What can hang from each mark
fenimit: guvo mifi poki
vikas: guvo poki
sufa: mefo puba
mifi: fenimit
guvo: fenimit vikas
pituf: mefo
poki: fenimit mefo vikas
puba: pituf poki sufa
mefo: pituf poki

Each row was made from one small tree. Brackets hold a mark, then the marks that hang from it, in alphabetical order. Every link used is in the known rows. Write each row's tree.
Known rows
(sufa (puba (poki vikas))): [1.29 0.35 1.72 2.13 0.20 3.57 1.75 -1.53 -0.25 0.67 -1.69 -1.83 -2.18 -2.82 0.87 -1.31 1.17 1.11 -1.38 -1.60 2.18 -0.28 0.86 -1.57 0.15]
(pituf (mefo (poki fenimit vikas))): [-0.02 1.91 1.53 2.59 0.44 2.23 3.25 -0.31 0.18 4.85 -2.10 -1.82 -1.95 -2.12 2.56 -0.72 -2.10 1.72 -0.62 -1.27 1.13 -0.79 -0.49 1.77 1.40]
(guvo (vikas (poki mefo))): [1.01 0.30 -0.20 0.57 0.07 1.44 1.70 -0.92 -0.02 2.10 -1.32 -2.11 -2.63 -2.57 1.13 -2.70 -1.57 1.75 -1.11 -1.46 0.89 -1.26 0.58 1.73 0.04]
(guvo (fenimit mifi (poki mefo)) vikas): [0.28 1.16 -0.55 1.04 0.23 0.62 2.07 -0.75 2.61 2.99 -2.26 -0.24 -2.29 -3.23 1.70 0.58 -1.07 1.67 -1.28 -1.81 1.35 -0.86 -0.16 -0.86 -0.06]
(pituf (mefo (poki (fenimit guvo)))): [-0.14 1.57 1.19 2.75 0.55 1.67 3.41 -0.20 0.22 5.98 -2.04 -2.45 -1.57 -2.56 2.57 -1.61 -2.20 1.71 -0.29 -1.12 0.30 -0.75 -0.48 2.03 1.48]
(fenimit guvo mifi (poki (mefo pituf) vikas)): [-0.31 0.56 -1.47 1.85 -0.69 1.13 2.57 -2.58 3.21 4.13 -2.24 0.07 -2.27 -3.53 0.67 -0.24 -3.77 1.50 -1.44 -1.50 3.58 -0.99 1.63 -2.51 -0.84]
(vikas (guvo (fenimit mifi)) poki): [0.16 1.45 1.12 1.72 0.67 -2.01 1.91 -1.61 0.38 6.32 -1.04 -2.06 -2.00 -1.95 0.96 -2.42 1.91 1.60 -1.46 0.40 -1.75 -1.07 1.89 -2.32 0.75]
(mifi (fenimit guvo (poki (mefo pituf) vikas))): [0.20 1.44 -0.28 0.45 -0.25 0.73 2.06 -1.69 0.17 5.54 -1.35 -0.07 -3.40 -2.68 1.46 -2.17 -2.32 2.11 -0.91 -2.62 1.15 -1.02 1.27 -4.83 0.77]
(puba poki): [1.02 0.67 0.14 1.74 0.44 2.36 2.62 -0.77 -0.88 2.38 -1.93 -2.26 -2.40 -3.02 1.07 -2.92 0.00 1.48 -0.88 -1.90 1.01 -0.34 0.03 0.01 0.49]
(pituf (mefo (poki fenimit (vikas guvo)))): [-0.09 2.02 1.87 2.66 0.26 2.30 3.04 -0.70 0.04 5.16 -1.84 -1.91 -2.02 -2.05 2.56 -1.27 -1.59 1.73 -0.68 -1.05 1.28 -0.94 -0.06 1.59 1.33]
(guvo (vikas poki)): [1.16 0.12 -0.29 0.77 0.19 0.98 1.37 -1.12 -0.04 1.26 -1.61 -2.06 -2.52 -2.35 1.43 -2.77 -1.04 1.55 -0.79 -1.11 0.79 -0.79 1.14 0.97 -0.18]
(mifi (fenimit guvo (poki vikas))): [0.61 1.29 -0.25 0.67 -0.46 0.46 1.55 -1.79 0.35 4.30 -1.58 -0.11 -3.55 -2.58 1.77 -1.97 -1.02 1.87 -0.52 -2.13 1.90 -0.49 1.59 -5.61 0.32]
(mefo pituf (poki (fenimit mifi) (vikas guvo))): [-1.34 1.33 0.20 2.87 1.09 2.16 3.66 -2.86 1.13 5.18 -2.55 -0.28 -2.20 -1.74 1.88 -2.22 -1.95 1.16 -1.39 -0.87 -1.09 -1.41 1.31 -1.03 1.76]
(guvo (vikas (poki fenimit))): [0.90 0.09 -0.04 1.21 0.29 0.68 1.40 -1.30 0.61 2.06 -1.64 -1.92 -2.45 -2.27 1.86 -1.61 -1.17 1.50 -1.17 -1.07 0.93 -0.93 0.60 0.75 0.34]
(vikas (poki mefo)): [0.69 0.84 0.42 0.61 0.60 -0.13 2.62 -0.72 -0.08 5.58 -0.74 -2.76 -2.11 -2.40 0.06 -2.92 -1.16 2.14 -1.51 -1.07 -0.95 -1.33 0.42 -0.02 0.97]
(poki (mefo pituf) vikas): [-0.19 1.41 -0.01 0.28 0.37 2.97 2.75 -1.20 -0.44 2.61 -0.99 -0.26 -2.50 -1.76 0.65 -0.88 -3.10 1.94 -1.72 -2.20 0.95 -1.68 0.44 -0.30 0.71]
(guvo (fenimit mifi) (vikas (poki mefo))): [0.16 1.14 -0.43 1.30 0.68 -0.66 2.04 -0.34 1.28 3.45 -2.15 -1.08 -2.37 -2.70 1.54 0.07 -0.71 1.40 -1.34 -1.16 0.14 -1.11 -0.29 0.28 0.58]
(sufa (mefo pituf (poki fenimit (vikas guvo)))): [-0.44 1.82 1.25 1.52 1.42 2.70 2.82 -1.76 0.70 3.47 -2.69 -2.60 -1.92 -2.43 1.07 -2.82 -1.38 1.40 -1.52 -1.69 -3.11 -1.66 1.05 0.06 1.96]
(puba pituf (poki fenimit) (sufa mefo)): [0.83 -0.08 1.57 2.11 0.69 1.45 3.64 -0.93 -1.59 4.50 -2.43 -3.22 -2.06 -3.20 0.91 0.74 0.25 1.24 -2.08 -1.92 0.87 -0.82 -0.58 1.62 2.37]
(sufa mefo puba): [0.83 1.20 2.22 1.10 1.11 3.44 1.24 -0.36 0.29 0.96 -2.07 -3.61 -1.19 -3.19 -0.27 -2.10 1.59 1.45 -1.20 -1.63 -2.35 -0.65 1.31 -0.12 0.39]
(poki (fenimit guvo) mefo vikas): [-0.15 0.94 0.37 1.42 -0.58 2.00 2.41 -1.96 1.97 3.67 -0.82 -0.28 -2.90 -2.18 2.02 1.90 -2.30 1.53 -2.13 -1.89 3.82 -1.75 -1.13 -1.53 1.38]
(sufa (mefo pituf) (puba (poki fenimit))): [0.42 0.86 2.38 2.10 1.89 3.42 2.03 -0.99 -0.01 2.54 -2.59 -3.81 -1.05 -3.57 0.27 -1.60 -0.12 1.21 -1.97 -2.23 -2.95 -0.92 0.75 -0.11 1.63]
(puba (pituf mefo)): [0.44 0.88 0.60 1.35 0.56 1.54 2.90 1.41 -1.93 3.68 -1.67 -2.10 -1.09 -2.30 0.70 -0.81 0.25 2.39 -0.44 -1.02 -0.33 -0.66 0.48 2.34 0.39]
(pituf (mefo (poki vikas))): [0.23 1.95 1.22 2.24 0.30 2.52 3.12 -0.16 -0.51 4.01 -2.11 -1.95 -1.96 -2.18 2.11 -1.87 -2.14 1.71 -0.26 -1.29 1.14 -0.66 0.08 1.97 0.90]
(fenimit guvo mifi poki): [0.17 0.26 -1.57 2.24 -0.58 0.21 2.14 -2.07 3.25 3.87 -2.49 -0.85 -1.89 -3.78 0.83 -1.28 -1.58 1.44 -0.57 -0.82 2.48 -0.08 2.03 -2.61 -1.29]

Which tree is each row?
[-0.27 1.73 -0.20 1.13 0.74 -0.12 2.77 -0.99 2.27 4.82 -1.99 0.26 -1.92 -2.58 1.21 1.18 -1.30 1.79 -1.66 -1.53 0.06 -0.91 0.18 -3.20 0.68] | (guvo (fenimit mifi (poki (mefo pituf) vikas)))
[0.03 1.41 1.03 2.72 0.36 1.93 3.11 -0.27 0.33 5.08 -2.16 -2.39 -1.78 -2.66 2.81 -1.69 -2.55 1.61 -0.26 -1.27 1.08 -0.77 -0.43 2.65 1.27] | (pituf (mefo (poki (fenimit (guvo vikas)))))
[-0.42 2.14 1.54 3.09 0.26 2.17 3.13 -0.62 0.32 5.06 -2.26 -1.70 -1.95 -2.18 2.28 -0.87 -1.41 1.63 -0.61 -0.95 1.28 -0.80 -0.02 1.83 1.05] | (pituf (mefo (poki (fenimit mifi) (vikas guvo))))
[1.35 1.08 2.57 1.74 0.67 4.18 1.46 -1.04 0.09 -0.10 -2.53 -3.54 -1.91 -3.58 0.06 -1.43 1.26 1.04 -1.71 -2.14 0.11 -0.67 0.70 -0.55 0.58] | (sufa mefo (puba (poki vikas)))
[-0.73 1.18 1.11 1.89 0.78 -0.61 2.55 -2.05 0.60 8.25 -0.67 -2.35 -1.93 -2.17 0.37 -2.41 -0.34 2.00 -2.27 -0.30 -1.88 -1.95 1.37 -0.38 1.32] | (vikas guvo (poki (fenimit mifi) (mefo pituf)))
[0.01 0.07 -1.94 2.56 -0.42 0.13 1.61 -1.46 1.47 1.61 -2.65 -1.29 -2.36 -3.16 1.29 -1.54 -1.45 0.85 -0.33 -0.48 2.41 -0.36 1.58 0.49 -1.10] | (fenimit (guvo (vikas poki)) mifi)
[0.34 1.40 0.39 0.29 1.13 -0.20 2.86 -0.73 1.47 6.02 -1.20 -0.77 -1.60 -2.54 1.49 -0.55 -1.29 2.16 -1.52 -1.79 -1.53 -1.07 0.01 -2.98 1.36] | (guvo (fenimit (poki (mefo pituf))))
[0.09 -0.15 0.64 2.63 0.20 1.47 4.48 -0.86 -1.29 6.29 -1.93 -1.81 -2.33 -3.24 0.65 1.48 -0.36 1.42 -2.21 -1.89 2.66 -1.01 -1.25 2.09 2.06] | (puba pituf (poki (fenimit mifi) mefo) sufa)
[0.06 1.55 -0.24 1.38 0.88 -0.73 2.47 -0.65 2.27 4.69 -2.21 -0.37 -1.63 -2.72 1.24 0.38 0.24 1.75 -1.06 -1.09 -0.72 -0.26 0.49 -3.11 0.42] | (guvo (fenimit mifi poki))
[0.02 1.10 0.58 2.20 0.32 2.45 3.35 -2.18 1.80 3.61 -2.16 -0.78 -2.75 -1.89 2.22 -1.53 -0.72 1.28 -1.17 -1.24 1.21 -1.04 -0.33 -1.41 1.83] | (mefo (poki fenimit vikas))
[-0.35 1.79 0.69 1.52 0.43 0.36 1.90 -1.16 0.16 4.30 -1.24 -0.99 -1.94 -1.94 1.29 -2.00 2.37 1.59 -0.88 -0.32 -1.03 -0.77 1.55 -1.60 0.13] | (vikas (guvo (fenimit mifi)))
[-0.07 1.65 0.51 2.18 0.07 2.15 3.12 -2.24 1.20 3.40 -2.22 -0.61 -2.85 -1.97 1.74 -2.80 0.50 1.17 -0.83 -0.75 0.97 -1.01 0.85 -1.57 0.94] | (mefo (poki (vikas (guvo (fenimit mifi)))))
[0.30 1.07 -0.57 0.40 -0.14 0.96 1.85 -1.40 0.09 5.42 -1.49 -0.65 -3.36 -3.09 1.63 -3.00 -2.46 2.10 -0.62 -2.75 0.74 -1.05 1.22 -3.42 0.52] | (mifi (fenimit (guvo vikas) (poki (mefo pituf))))
[1.32 0.22 2.24 2.47 0.23 3.52 2.34 -0.15 -1.30 1.68 -1.88 -2.19 -1.58 -2.99 0.75 -0.09 1.29 1.51 -1.35 -1.48 2.38 -0.45 0.51 0.23 0.43] | (sufa (puba (pituf mefo) (poki vikas)))
[0.77 0.56 2.04 1.96 0.27 4.01 2.14 -1.79 -0.50 2.32 -1.20 -1.93 -2.15 -2.92 0.56 -1.89 0.42 1.33 -1.85 -1.82 1.64 -0.98 0.97 -1.11 0.43] | (sufa (puba (poki (mefo pituf) (vikas guvo))))
[0.11 0.13 -0.28 1.91 0.08 0.99 1.75 -1.55 1.62 3.01 -1.54 -1.22 -2.15 -2.39 2.69 -0.10 -1.12 1.29 -1.00 -1.22 1.64 -0.80 0.03 -0.56 0.78] | (poki (fenimit (guvo vikas)))
[-0.02 0.71 0.54 1.18 1.29 -0.64 2.96 -1.10 0.45 7.30 -0.79 -2.46 -1.72 -2.18 0.68 -1.55 -2.26 2.09 -2.08 -1.10 -2.12 -1.69 0.06 -0.39 2.02] | (vikas (poki fenimit (mefo pituf)))
[0.19 1.67 1.06 0.46 -0.74 3.28 2.09 -1.81 -0.11 2.61 -0.36 -0.64 -3.07 -1.81 0.78 -1.47 -0.31 1.97 -1.72 -1.65 2.71 -1.76 0.66 -0.56 0.08] | (poki mefo (vikas guvo))
[-0.45 1.62 1.05 1.32 0.97 -1.55 2.72 -1.50 0.08 8.01 -0.72 -2.05 -1.86 -2.16 0.49 -2.59 0.10 1.94 -2.00 -0.25 -2.71 -1.84 1.43 -1.45 1.31] | (vikas (guvo (fenimit mifi)) (poki (mefo pituf)))
[0.38 1.39 -0.24 0.50 -0.25 0.55 2.10 -1.13 0.38 6.21 -1.21 -0.82 -3.27 -3.09 1.23 -2.88 -1.33 2.22 -0.58 -2.56 0.69 -0.84 0.94 -4.33 0.68] | (mifi (fenimit guvo (poki mefo)))
[0.32 0.81 0.17 0.65 1.11 -0.23 2.86 -0.81 -0.51 6.05 -0.83 -2.56 -1.82 -2.28 0.05 -3.25 -2.23 2.15 -1.59 -1.14 -2.25 -1.51 0.86 -0.01 1.20] | (vikas (poki (mefo pituf)))
[-0.12 0.15 -1.82 2.37 -0.53 0.46 1.84 -1.37 1.49 2.20 -2.46 -1.42 -2.39 -3.33 1.03 -1.55 -1.75 0.99 -0.56 -0.74 2.64 -0.68 1.12 0.86 -0.97] | (fenimit (guvo (vikas (poki mefo))) mifi)
[0.11 1.03 1.21 0.80 0.60 -0.10 2.41 -1.88 -0.83 7.12 -0.15 -2.84 -2.05 -2.06 0.19 -4.60 -0.52 2.18 -1.85 -0.47 -2.01 -1.93 2.06 -0.35 0.90] | (vikas guvo (poki (mefo pituf)))
[-1.04 1.84 0.89 2.02 -0.48 2.47 2.35 -1.96 1.94 4.10 -1.06 0.08 -2.87 -2.03 1.03 1.69 -0.12 1.69 -2.30 -1.38 3.04 -1.79 -0.34 -0.71 0.72] | (poki (fenimit mifi) mefo (vikas guvo))
[-0.10 0.62 -0.05 1.96 0.44 -0.99 2.73 -1.22 1.70 6.74 -1.26 -2.32 -2.05 -2.78 0.67 -0.76 -1.41 1.72 -1.79 -0.76 -0.06 -1.38 -0.09 -0.47 1.29] | (vikas (poki (fenimit guvo mifi) mefo))
[0.17 1.57 2.67 1.75 1.57 3.41 2.36 -1.82 0.57 2.61 -2.58 -2.87 -1.41 -2.80 0.58 -2.77 0.21 1.04 -1.69 -1.51 -3.25 -1.36 1.70 -1.20 1.67] | (sufa (mefo pituf (poki (vikas (guvo fenimit)))) puba)
[0.80 1.42 2.82 1.78 0.61 4.25 1.89 -1.75 1.02 1.43 -2.40 -3.30 -1.92 -3.06 0.23 -3.03 1.65 1.08 -1.42 -1.43 -1.16 -1.10 1.42 -0.77 0.92] | (sufa (mefo (poki (vikas guvo))) puba)
[0.29 1.22 -0.47 0.67 -0.15 0.42 1.57 -0.78 -0.97 4.45 -1.43 -1.06 -3.51 -2.55 1.67 -3.09 -1.02 1.77 -0.34 -2.16 0.66 -0.94 0.79 -2.33 0.70] | (mifi (fenimit (guvo (vikas (poki mefo)))))
[0.36 0.29 1.20 1.43 0.73 1.22 3.76 -0.85 -1.09 4.85 -2.22 -2.59 -1.84 -2.43 0.61 -0.74 0.15 1.42 -1.37 -1.23 -0.78 -0.97 0.43 1.58 2.09] | (puba pituf (sufa (mefo (poki fenimit))))
[-0.12 0.75 0.32 2.67 0.46 1.32 3.64 0.74 -0.50 5.09 -2.39 -1.95 -1.25 -2.70 1.18 -0.55 -0.10 1.92 -0.46 -0.79 0.38 -0.83 0.00 2.29 0.98] | (puba (pituf (mefo (poki (fenimit guvo mifi)))))
